In the rows, 128 means zero.
Known rows, with every step that occurs:
lotar fofit duvo pilik: [114 101  92 111 118  81  99 121 121 153 153 137 129 154 166 134 133 178
  89 110 122 156 114 118 136  60 108  65]
fini fofit taki: [118 173 143 135  96 144 153 112  95  61 123 101 121 165  82 117 113 122
 145 108  90  99  97  82 112 137 131 120]
pituk pilik: [126 136 106 132 119 107 104 130 107  51 155 146 109 152 104 122 129 148
 143 113 118 153 135 134 120 122 101  84]
fini fofit: [144 164 131 113  95 125 140 129 132  89 113 109 109 153 106 115 131 132
 140  97 120 145 116  68 126 104 126 102]
pilik fupulok fofit taki: [115  83 101 139 136 128 131  90  96  80 185 137 152 148  77 114  96 153
 135 138  69  86 117 135 113 159 104 136]
fini fofit fupulok: [139 156 129  99  98 106 109 125 118  80  97 106  98 156 163  89 151 146
 126  97 131 123 134  84 148 102 129  82]
duvo pilik: [119  92  86 118 117 110 120 118 129 140 146 132 111 158 125 131  96 149
 110 112  97 140 138 139 136 127 140  89]
fupulok fofit lotar: [129  98  95 161 153 131 132 104 168  72 143 138 139 138  51 110 125 117
 145 135 100 140 150  30 115 127 110 113]
pituk pilik duvo: [120 112  68 128 110  99 102 121  91  54 164 154 117 158 110 135 126 169
 116 117 122 140 179 178 112 138  84  89]
pilik duvo fofit fini: [174  72  52 121 137 144 141 125 135 128 165 141 159 104 109 122 113 113
 139 149 112 101 183 137 104 147  84 154]
pilik pituk fofit: [157  96 133 153 160 105 106 106 166 126 196 155 144 158 100  90  97 128
 138  81  92 142 100 121 138  99 111 101]
pilik fupulok fofit vepe: [130  80 103 125 121  88 119  86 150  89 152 137 135 122 111 124 121 160
 115 117 103 169 168 102 101 123 102 101]
duvo fofit pituk: [171  93  81  99 165  84 103 131 127 111 110 151 143 102 142  82 105 119
 153 103 110  90 133 107 134 132 116 111]
pituk fofit duvo: [121 114 119 155 143 103  84  92 136  95 182 147 140 140 145  87 143 160
 139 108 125 164 110 100 126  62 127  85]
lotar fofit duvo: [117 143 126 130 117  84  96 129 119 117 149 128 126 131 144 117 147 164
 128 101 135 187  87  80 138  42 117  72]
taki fofit: [154 137 123 150 121 134 101 152 104 111 127  99 113 140 116  94 119 150
 171  84 108 170 104  99 136  93 137 124]
pilik duvo fofit: [155  83  61 105 136  98 112 113 119 130 145 155 140 117 113 122 120 145
 137 119 116 125 163 145 100 127  93 121]
vepe fofit duvo: [ 97 120  98 152 123 115  93 111 147  77 157 117 133 149 114  97 151 138
 138  94 133 193 114  89 125  92 115  83]
duvo pilik pituk fofit taki: [126  64 111 156 162 119 123  80 128 134 209 155 159 192  97 111  65 133
 104 101  49  66 105 169 124 151 109 112]
pituk pilik fupulok fofit fini: [164  63  67 131 140 148 131 121 128  56 210 152 161 143  97 119 127 141
 126 167 103  93 180 150 110 157  43 143]
lotar fofit taki: [109 163 138 150 118 121 130 126  83  96 156 113 140 144  87 127  93 130
 150  96  87 129  71  83 108 120 116 115]
pilik duvo: [117 111  82 132 107 105 115 117 112 108 150 131 115 141 108 128 106 155
 123 108 115 155 159 143 130 124 129 101]
vepe fofit: [117 129  98 153 124 133 116 124 149  85 157 111 135 153  83 104 113 113
 156  80 116 184 120  78 107 133 110 107]
pilik fupulok: [121 108 101 139 105 102 113 119 116 113 157 138 105 146 100 127 109 169
 123 110 106 153 123 149 147 137 128  97]
lotar fofit: [137 152 126 129 118 103 118 143 122 125 146 122 127 136 112 125 110 140
 145  87 116 176  92  69 120  85 111  97]
vepe fofit duvo pilik: [ 93  76  64 136 125 110  96 101 148 113 162 125 136 173 138 114 137 152
 101 103 120 165 141 124 125 110 107  75]
vepe fofit pituk pilik fupulok: [128  89  47 139 137  92  85 125 105  28 159 149 144 172 114  96 115 154
 111  84 117 101 169 164 126 194  51  93]
fupulok fofit: [143 100 109 117 146 120 123 115 147 101 160 131 144 127 105  99 115 128
 157 122 105 151 126  76 116  98 119 116]

Rows:
[145  74  74 114 141 103 104 111 112  57 189 166 143 154 103 119 133 174
 123 137 106 118 162 155 107 138  53 107]
pituk pilik fupulok fofit
[126  38  68 108 123  85 122  78 151 126 157 145 138 146 132 139 107 174
  74 128  89 139 196 139 101 141  94  95]
duvo pilik fupulok fofit vepe
[128  72  76 163 143 122 128  97 155  82 158 150 135 147  45 123 123 150
 118 142  94 123 161  76 125 152  90 116]
pilik fupulok fofit lotar
[156  87  77 102 168  91  98 125 117  34 149 155 155 136 139  79 117 135
 139 119 111  85 164 116 124 133  78 101]
fupulok fofit pituk pilik
[150  47  98 122 165  81  79  92 151 152 185 161 136 183 179  82 103 157
  86  89  92  91 146 174 158 114 105  74]
duvo pilik pituk fofit fupulok
[131 107 122 124 130  99 123  94 164  81 137 123 137 111 115 111 121 125
 140 111 110 187 156  56  92  96 121  98]
fupulok fofit vepe
[161  63  80 137 137 155 145 118 149 108 196 130 159 126  99 111 107 128
 134 158  95 110 159 117 129 145  89 152]
pilik fupulok fofit fini
[154  77  46  85 142  72  69 111  83  67 144 175 132 132 169 104 161 172
 117 126 134  87 204 193 105 136  52  89]
pituk pilik duvo fofit fupulok
[131  74  62 157 146 115 113  99 133  29 172 172 137 164  47 130 143 164
 110 149 101 109 186 109 106 165  45 105]
pituk pilik fupulok fofit lotar
[158 101  99  95 148  87  83 118 120 116 119 145 122 112 164  84 144 140
 150 112 123 116 133 117 130 110 113  94]
duvo fofit fupulok
[151 114 114 114 130  87 115 103 152 107 113 140 129  93 117 119 130 123
 147 102 117 175 146  82  83 107 114  96]
duvo fofit vepe
[147  91  60 104 125  70 100  96 113  57 135 169 137 115 122 140 146 156
 113 118 129 147 217 156  59 136  51  91]
pituk pilik duvo fofit vepe
[167 123  90 135 142 104  77 161  74  44 116 124 124 149 151  77 119 157
 153  82 114 103 141 138 145 128  99 107]
taki fofit pituk pilik
[135 118 111 130 145 125 128 106  97  98 144 140 145 120  84 111 107 116
 168 123  82  91  95 115  95 145 114 133]
duvo fofit taki
[142 135 110 193 126 145 111 140 124  82 109 105 108 151  62 106 128 139
 158  97 103 159 128  52 137 122 130 120]
taki fofit lotar
[157  84  47 100 140  91  99 118  98  77 158 176 142 132 114 128 140 157
 129 128 123 108 187 176  83 140  49 110]
pituk pilik duvo fofit
[113 133 131 174 144 139 120  87  99  76 189 131 154 154  88  98  88 126
 160 104  76 108  95 102  95 138 126 127]
pituk fofit taki
[110  50  80 134 140  96  98 104 175 135 178 141 139 185 125 111 128 145
  82  88 105 154 125 159 153 104  96  66]
vepe fofit duvo pilik pituk
[152 131 122 136 123 115  70 147  90 100 111  97 102 144 173  71 139 165
 158  81 119 148 120 116 160  92 140 102]
taki fofit fupulok
[110  40  65 122 139 124 136  81  96 116 190 143 156 172  99 130  82 167
  98 148  54  56 144 173 111 179  96 130]
duvo pilik fupulok fofit taki
[132 171 143 119  80 106 141 107 148  72  91 102 104 139 118 126 137 129
 124  86 125 180 147  47 100 102 130  85]
fini fofit vepe
[151  59  71 109 155  86 106 114 126  95 150 148 149 129 136  85  96 155
 121 117  98  82 153 129 153 148 105 114]
pilik fupulok fofit pituk
[135 146 126 116 121  83  86 137 107 116 131 120 118 135 169 100 131 154
 132  86 128 155 108  87 142  83 115  77]
lotar fofit fupulok
[152  78  59  92 139  78  83 109 104 118 129 153 130 117 169  96 140 159
 124 117 128 102 181 161 124 124  97 100]
pilik duvo fofit fupulok
[153  54  96 135 162 101 109  97 167 163 201 163 147 181 123 107  83 143
  98  91  79 113 127 158 136 116 102  94]
duvo pilik pituk fofit
[130 107 146 175 160 123 120  89 126  98 205 146 155 168  77  93  80 119
 143  90  63  95  78 134 126 132 116 118]
pilik pituk fofit taki
[120 111  96  94  96 106 121 108 132 117 120 124 110 172 160 124 154 169
  84 121 126 126 140 114 143  80 123  71]
fini fofit duvo pilik
[116  56 101 118 131  77  99 107 156 152 164 155 111 168 143 121 124 167
  76 112 102 140 116 183 184  80 133  53]
fofit duvo pilik pituk
[181  97  92 126 146 153 142 135 150 123 156 133 153  98 101 109 117  92
 165 143 107 115 136  97 110 130 100 149]
duvo fofit fini
[100  83  87 119 115  92  99 105 129 130 149 138 108 156 156 124 132 175
  95 125 116 151 132 148 154  85 144  63]
fofit duvo pilik
[157 142 118 147 118 148 145 154 137 124 167 108 149 123 107 125 102 106
 148 118 113 151 111  64 124 104 104 132]
lotar fofit fini
[177  85 124 172 160 150 133 117 182 124 215 141 162 146  97  91  90  95
 140 112  90 118 120 115 140 117 102 134]
pilik pituk fofit fini
[116 110 120 139 146 139 136  98 108  71 170 122 155 138  82 102  97 118
 162 131  74 104 104  90 103 132 123 134]
fupulok fofit taki
[131  84  88 131 121 113  83 130 102 137 135 114 113 160 170 104 141 189
 114 105 113 151 127 145 154  72 135  90]
taki fofit duvo pilik
[122  91  28 133 138  93  89 125 103  24 155 143 154 169 124  97 112 141
 111  84 126 103 204 160 111 185  53  97]
vepe fofit pituk pilik duvo
[143 143 136 156 105 114 101 130 120  90 104  91 109 126 126 107 124 148
 155  73 113 205 134  78 113  91 140 105]
taki fofit vepe
